Each row comes from the steps of one path. Every step used is in the known rows, and no mark comes twice. Write the path behind each row, first mark first.
(in the rows, 128 means zero)
Known rows:
t/j/n/g: [112 149 128  93 111 135 118 138 133 128 125 181 132 126  92 128 171 152
 137 104 183 138  88 117 130 110  65 126 127 122 122 148 115 151 161 164
 132  87 160 148 149 108 129]
w/t/j/n/g/r: [ 98 119 109 121 119 108 107 121 147 151 120 168 109 113 132 146 153 118
 150 106 141 189 107 122 126 110  95 124 115 138 104 108 140 149 151 160
 127 111 133 145 153  94 124]
h/n/j: [117 119 126 133 143 131 113  93 113 115 106  91 137  83 123 148 122 153
 145 124 156 194 100  79 167 116 183 111 128 122 147 143 130 115 149 140
 123 138 144 134 149  98  89]
a/m/t/j/n/g/r: [ 87 128  91 119 127 113 120 121 143 156 127 149 105 106 136 146 169 118
 140  99 152 177  97 117 114 108  68 118 116 141 116 109 147 159 150 169
 137 108 127 156 160 104 125]
n/g/r/h: [107 117 129 128 124 105  98 116 129 153 108 131 103 118 124 119 147 137
 141 144 167 123 123  92 136 122 136 120 108  92 108 108 148 167 110 134
 142 128 138 129 142 110 119]
g/n/j/c: [123 111 128 123 142 127 137 147 146 132 102 115 143  90 100 170 154 146
  98 118 145 173 103 123 140 107 136 120 144 141 153 155 139 109 177 122
 124 140 124 140 102 108 125]
c/j: [129 114  51 104 109 111 134 124  99 112 143 135 158 117 135 121 129 144
 100 157 120 128 136  97 168 140 154 119 112 111 140 111 111 135 122 124
 115 160 136 154 121 120 128]
g/r: [106 112 121 144 122 111 126 103 136 147 118 124 103 107 154 146 136 105
 131 127 106 175 132 128 118 126 121 120 116 137 114  96 148 130 125 138
 127 127 112 135 136 110 127]
j/n/g: [106 154 125 103 117 138 124 125 138 128 125 178 115 132  96 113 158 144
 148 111 171 128  87 121 134 115  58 122 118 110 125 156 121 147 146 166
 132  88 151 155 154 112 132]
h/r/k/c/j/n/g: [103 151  71  95  95 129 104 134 109 122 133 198 143 118  90 125 179 141
 138 116 183 146  92  94 148 121  71 122 110  96 134 129  93 173 149 192
 122  99 147 169 170  99 145]
c/j/n: [118 144  90  87 112 136 124 129 113 140 141 143 134 118  84 122 162 128
 116 144 131 142 102 118 154 121  94 124 129  93 120 135 116 120 145 161
 106 140 137 167 134 122 108]
z/k: [150 147 116 117 152 110 146 125 120 139 137 126 165 129 105 144 145 120
 109 120 138 161 158 156 103 105 168 158 139 151 111 121 122 145 153 127
 120 156 151 118 133 132 103]
r/h/n: [146 136 158 150 147 140  83 111 108 163 114 128  98 127  99 144 142 124
 156 150 170 147 104  78 155 122 146 114 132  92 128 132 141 143 116 152
 120 151 146 130 137 120 102]
r/k/z/v: [126 123  58 106 149 122 132 165 131 151 136 203 149 116 113  90 144 150
  85 116 169 135 138  88 113 115 147 138 106 121  98  77 128 156 190 171
  98 164 117 121 124 107 102]
j/n/g/r: [ 92 129 116 127 113 119 122 103 141 146 116 156  93 109 130 136 159 118
 145 119 136 173 105 122 122 116  74 116 106 124 112 116 144 142 137 163
 130  98 129 157 152 100 128]
m/a/g/r: [113 116 120 156 129 120 147 102 133 119 105 130  86 109 145 163 146  92
 138 107 126 180 118 112 115  96  95 104 134 151 131 107 153 160  96 140
 110 103 115 144 110 119 159]
h/m/a/g/n: [111 124 147 148 156 146 159 128 128 122 112 150 110 124 131 197 134  82
 143 107 134 189  99 123 129  82  60  97 188 149 139 136 154 150 148 145
  88 147 121 137  93 157 154]
j/n: [119 153 140 104 125 146 120 132 134 151 130 137 113 126  79 129 162 117
 136 124 137 143  95 138 125 111  75 133 139 107 113 148 126 116 152 166
 116 118 129 150 138 127 109]
h/n/g/r: [103 122 121 152 124 117 115  89 131 147 113 153  87 109 149 147 146 117
 154 123 143 185 109 102 131 121  98 106 106 130 123 110 147 145 128 161
 131 109 130 153 151  95 129]
v/z/k/r: [124 149  59 120 158  83 133 138 108 161 130 194 201 107  97 132 160 104
 111 134 148 170 157 142 104  87 197 163  93 156 105 123 121 127 129 120
 139 156 144 135 135  82  71]
v/z/k/r/h: [128 138  94 113 154  88 102 142 107 171 119 158 170 116  83 117 160 122
 119 152 178 128 147 109 124  97 207 154  99 109  99 119 135 154 111 115
 144 164 150 122 136  97  73]
t/j/n/g/r/k/z: [109 143  77 106 144  91 122 164 136 172 125 252 166  94 112 117 163 129
 107 132 162 164 143 114 110 122 130 137  94 103 101  84 126 153 181 181
 123 117 102 118 149 115 122]
c/j/n/g/r/h/m: [126 104  98 123 161 114  80  60 119 142 143 114 107 127 130 149 130 115
 170 144 166 148  84 102 139 103 114 107 135  85 117 124 133 172 130 152
 112 152 135 158 133 119  98]
h/r/k: [112 148  63 133 121 103  78 168 109 134 117 160 144 123 122 133 180 117
 145 124 150 151 136  94 104 129 132 140 129 110 116  76  77 167 178 176
 140 120 112 127 162 117 139]
a/m/t: [105 132  53 128 169 120 125 157 138 149 152 115 133 126 148 117 133 115
 138  99 152 118 109 125 119 113 107 124 131 146 145 120 140 166 131 147
 147 159 106 141 157 154 122]
v/z/k/c/j/n: [138 150  86  88 120 135 120 145 105 142 156 166 162 108  64 153 169 111
 103 134 143 164 117 124 155 112 129 140 123 102 126 130 112 134 146 163
  91 153 138 174 147 113  97]
m/a: [121 117 103 151 136 152 150 124 121 123 115 160 114 106 145 122 126 127
 107 119 156 121 135  97 139 106 109 118 118 141 142 116 142 158  95 122
 114 134 125 105 128 168 145]
c/j/n/g/r: [ 92 126  91 119 109 112 124  99 130 143 122 157 102 106 134 133 158 122
 135 128 135 173 108 111 135 122  79 113 102 117 116 110 136 144 133 162
 126 112 130 166 151  96 128]
t/m/a/g/r/k: [111 142  66 127 140  94 113 162 135 133 114 136 102 126 138 158 180 108
 151  78 145 165 131 118  92 100 100 127 140 129 122  90 129 200 135 164
 116 119 100 120 141 129 155]
k/r/h/m/a/g/n: [101 123 136 142 158 133 152 126 118 138 106 161 120 118 118 189 145  85
 144 111 152 185  97 114 129  74  74 102 176 141 131 137 162 155 135 146
  96 154 125 131  94 142 141]
c/j/n/g/r/k: [ 94 144  45 104 125  86 112 157 125 140 120 172 116 115 122 135 188 134
 146 111 151 153 131 105 120 122 103 126 118 108 112  82 110 172 170 183
 127 125 117 146 176 107 133]
r/h/m/t/w: [114 128  36 129 180 127  70 137 141 164 141 158 151 120 160 128 159 105
 158 110 174  76 103 101 107 124  95 118 148 130 119 108 113 192 143 129
 125 173 112 110 139 176 135]
w/t: [139 102 104 133 149 109 100 156 152 138 137 156 140 151 135 125  89 114
 164 102 121 150 133 133 146 119 181 143 130 141 113 117 125 136 139 123
 121 165 127 112 137 126 122]
g/r/k/c: [123 125 111 126 115 120 113 151 118 143 137 159 131 102 111 182 163 110
 135  84 151 160 134 134 126 123 128 133 133 135 138  97 131 173 125 185
 102 129 102 122 178 107 156]
g/r/h/m: [135  98 124 144 171 113  79  61 126 144 137  92 103 130 144 160 114 105
 172 141 151 146  98 115 122 107 136 112 142 101 115 119 143 165 124 136
 115 156 125 137 124 127 101]
g/n: [100 126 149 132 135 136 149 148 130 152 119 147 127 119 132 170 133 104
 120 129 112 177 124 134 135 119  89 116 163 138 120 121 151 111 176 138
 111 166 118 124 118 146 125]
m/t: [108 126  60 137 153 122 120 148 132 149 141 150 138 118 148 102 121 114
 144 117 155 121 115 125 131 126 138 122 113 138 143 113 116 166 134 143
 144 149 105 138 158 154 120]
v/z/k/c/j/n/g: [121 154  82  92 118 128 124 140 116 124 146 200 156 119  85 130 164 136
 123 120 177 145 109 111 154 111 106 133 104 108 133 141 105 161 143 162
 116 117 157 176 162 103 118]
z/k/r/h/m/t: [120 117  41 135 195 102  94 104 119 166 151 143 153 120 135 118 122 102
 166 124 188 137 101 129 117  96 161 126 123 130 130 118 118 196 133 148
 137 178 117 138 158 144  88]

Write each row's path:
[107 140  34 127 157 130  92 164 144 162 133 173 157 114 158 118 166 110
 137 104 157  79 118 108 106 135  91 123 139 146 122 106 112 175 145 126
 131 161 110 107 142 172 146]	m/t/w
[114 142 119 131 133 125 102 106 115 148 110 184 116 126 105 119 153 146
 162 129 203 139  91  80 151 111 111 112 102 105 132 148 132 162 114 162
 141 111 163 145 154  91 119]	k/r/h/n/g
[109 138  69 120 148  87 129 153 137 164 126 245 162 100 131 107 144 127
 112 139 152 150 154 111 115 128 145 132  84 100 110  83 127 153 166 169
 128 124  95 118 150 119 132]	n/g/r/k/z
[138 128 149 166 148 139  95  99 111 158 102 128  74 116 109 163 149 106
 157 139 172 170 100  68 150 103 126 101 132 104 130 120 155 163 100 159
 112 139 139 137 128 118 117]	m/a/g/r/h/n
[110 143  95  91 100 137 126 123 120 121 138 185 136 121  92 122 160 148
 131 116 174 134  91 112 159 119  72 118 111 105 139 150 114 159 130 174
 117 104 152 169 160 105 139]	k/c/j/n/g
[105 120 108 110 117 105  96 111 121 157 114 135 108 115 110 116 159 139
 133 153 167 129 114  84 149 121 124 117 107  79 106 108 143 165 117 145
 133 136 142 146 145 107 111]	c/j/n/g/r/h
[119 149 115 128 140 118 106 103 112 151 113 183 130 127  98 126 159 143
 155 126 205 148 103  90 142 104 125 122 104 114 125 146 130 168 121 160
 139 120 169 140 157  92 110]	z/k/r/h/n/g
[114 142 119  93 118 131 107 148 142 132 129 191 135 134  94 128 156 147
 149  94 180 145  90 119 137 108  83 133 127 127 117 147 113 153 163 163
 129 100 159 142 152 105 127]	w/t/j/n/g
[106 150  78  86 106 128 122 137 117 125 136 193 136 123  88 125 173 150
 137 108 182 132  96 107 152 118  73 122 114 100 135 140 105 168 145 188
 118 105 147 164 169 104 141]	r/k/c/j/n/g
[131 106 129 125 164 117  74  71 126 148 139 115 107 127 126 166 136 117
 169 126 174 155  81 111 122  98 109 113 147 101 110 124 137 174 143 151
 116 138 139 142 130 118  96]	t/j/n/g/r/h/m
[135 133 127 144 135 142 158 126 125  86 109 137 106 130 116 151 140 106
 138  95 155 136 107 107 126  84  92 107 150 147 151 144 135 173  85 133
 105  96 134 139  93 141 177]	m/a/g
[123 143  79 115 153  97 128 166 133 159 131 234 174 110 118 101 136 128
 105 143 150 132 158 118 115 131 158 141  97  97 115  90 121 144 161 161
 122 133  96 109 138 133 127]	r/k/z
[126 155 105 132 148 114  97 122 113 148 116 196 139 124  97 126 156 135
 153 134 204 147 110  81 146 104 145 128  96 110 127 140 125 165 125 148
 139 127 169 152 158  90  97]	v/z/k/r/h/n/g
[104 147  88  90 107 130 128 124 121 123 132 180 130 126 101 108 160 152
 133 125 169 128  92 105 155 119  73 117 108 100 131 147 113 150 143 162
 127 103 154 169 153 109 133]	c/j/n/g
[ 96 106 130 126 157 127 139 101 119 103  99  90 139  84 128 174 121 133
 144 111 161 201  93  86 158  83 147  99 165 130 144 144 148 144 157 128
 106 155 135 128 118 127 109]	r/h/m/a/g/n/j
[120 130  70 136 171  95 132 135 134 153 127 232 150 100 136 130 137 105
 123 129 155 164 144 111 108 107 138 122 104 107 117  82 133 168 149 169
 107 129  89 119 126 135 139]	h/m/a/g/r/k/z
[149 119  97 119 149 123 116 186 146 149 131 134 148 115  97 169 178 141
  92  96 169 130 106 136 110 107 116 136 144 165 152 140 129 150 161 131
 136 132 126 137 101 122 141]	a/m/t/j/c
[115 138 110 115 111 124 111 152 123 145 136 176 125 103  93 179 176 114
 143  79 167 163 118 134 128 117  96 133 130 125 134 108 125 178 131 202
 103 116 110 134 189 102 153]	j/n/g/r/k/c
[102 149 103  92 128 133 118 149 138 136 135 170 131 126 100 127 173 148
 139  91 190 133  80 117 126 103  52 125 129 130 127 149 123 164 162 171
 140  98 154 152 159 117 129]	a/m/t/j/n/g
[144 123 127 148 157 138 136  99 121  89 116 125  97 136 116 162 133 101
 160  99 171 134  91 100 126  73  95 101 161 131 149 146 137 191  86 133
 100 109 135 142  90 147 163]	r/h/m/a/g
[ 95 123  97 118 101 118 125  98 129 143 128 165 108 100 124 148 160 118
 133 118 140 178 104 117 140 119  81 113 103 121 123 112 140 151 125 174
 117 110 127 164 159  92 135]	k/c/j/n/g/r
[130 114  80 113 144 135 141 140 132 149 140 192 147 114 119  89 127 146
  78 130 158 138 130  93 121 116 143 133 103 128 102  94 139 141 172 154
  98 160 125 126 109 106  99]	k/z/v
[122 140 136 134 132 133 100 111 121 139 115 167 107 132 110 124 144 149
 163 129 195 131  94  78 155 119 110 110 112  99 135 147 130 164 121 158
 135 111 161 144 152 106 126]	r/h/n/g
[124 118 147 132 131 103 105 118 128 143 105 103  96 125 110 141 152 115
 144 137 151 135 118  99 128 110 137 119 132  98 110 113 152 166  98 132
 129 126 133 134 116 110 127]	a/g/r/h
[126 121  31 139 202  98  85 122 121 163 156 159 163 117 136 119 120  93
 164 130 188 137 108 119 124  96 182 130 110 126 130 114 113 192 138 135
 138 183 116 151 156 142  72]	v/z/k/r/h/m/t
[128 100 119 140 168 112  81  60 126 138 138 109 103 132 144 153 118 113
 176 134 165 141  91 111 126 106 123 108 138 100 118 122 141 174 125 137
 120 144 133 142 131 122 106]	n/g/r/h/m
[120 143  63 129 140  99 108 159 121 159 127 242 184 102 123 106 145 114
 105 154 153 152 153  98 110 133 158 141  91  91 113  79 102 150 172 172
 130 126  95 116 141 124 130]	h/r/k/z
[139 102 132 142 173 112  85  65 125 131 134  89 101 136 136 168 120  98
 178 129 155 150  89 115 120  96 124 107 152 104 120 126 143 173 117 140
 112 143 127 146 114 122 113]	a/g/r/h/m
[124 108 118 133 140 107  88 129 141 154 111 111  96 132 128 139 138 106
 152 110 159 148 116  98 126  95 141 123 127 105 111 111 161 198  86 126
 120 143 124 113 114 130 134]	w/t/m/a/g/r/h
[119 109  66 147 183 110  93 101 130 145 145 123 115 124 149 131 115  92
 182 117 176 138  85 116 125 102 134 105 134 123 137 116 125 201 126 153
 130 156 105 154 143 149 112]	a/g/r/h/m/t
[117 124  59 117 151 122 125 146 131 158 130 216 131 108 118 103 154 147
  99 117 181 163 124  72 117 112 134 128  99 121 101  75 134 164 191 186
 100 155 122 132 138  92 101]	h/n/g/r/k/z/v
[109 137 160 132 138 133 158 148 132 124 110 140 118 131 115 191 142  91
 138 112 117 186 106 136 127  99  71 107 184 144 130 139 149 128 162 145
 101 139 123 142  92 134 151]	a/g/n
[102 130  95 116 111 115 129  99 124 146 130 162 121 100 117 153 166 114
 128 117 145 191 117 124 132 113  98 124 106 128 117 109 137 158 134 171
 115 120 135 161 161  92 128]	z/k/c/j/n/g/r
[129 135 100 132 106 130  91 156 106 134 138 167 152 106 103 175 168 107
 135  95 162 159 126 117 125 127 129 139 133 124 142 100 101 178 134 192
 109 122 107 124 175 106 161]	h/r/k/c
[111 139 109  97 138 131  96 125 131 140 135 175 130 127  97 126 162 144
 159 105 207 132  73 110 133 103  77 120 128 111 123 147 114 179 160 169
 133 106 155 152 157 119 115]	r/h/m/t/j/n/g
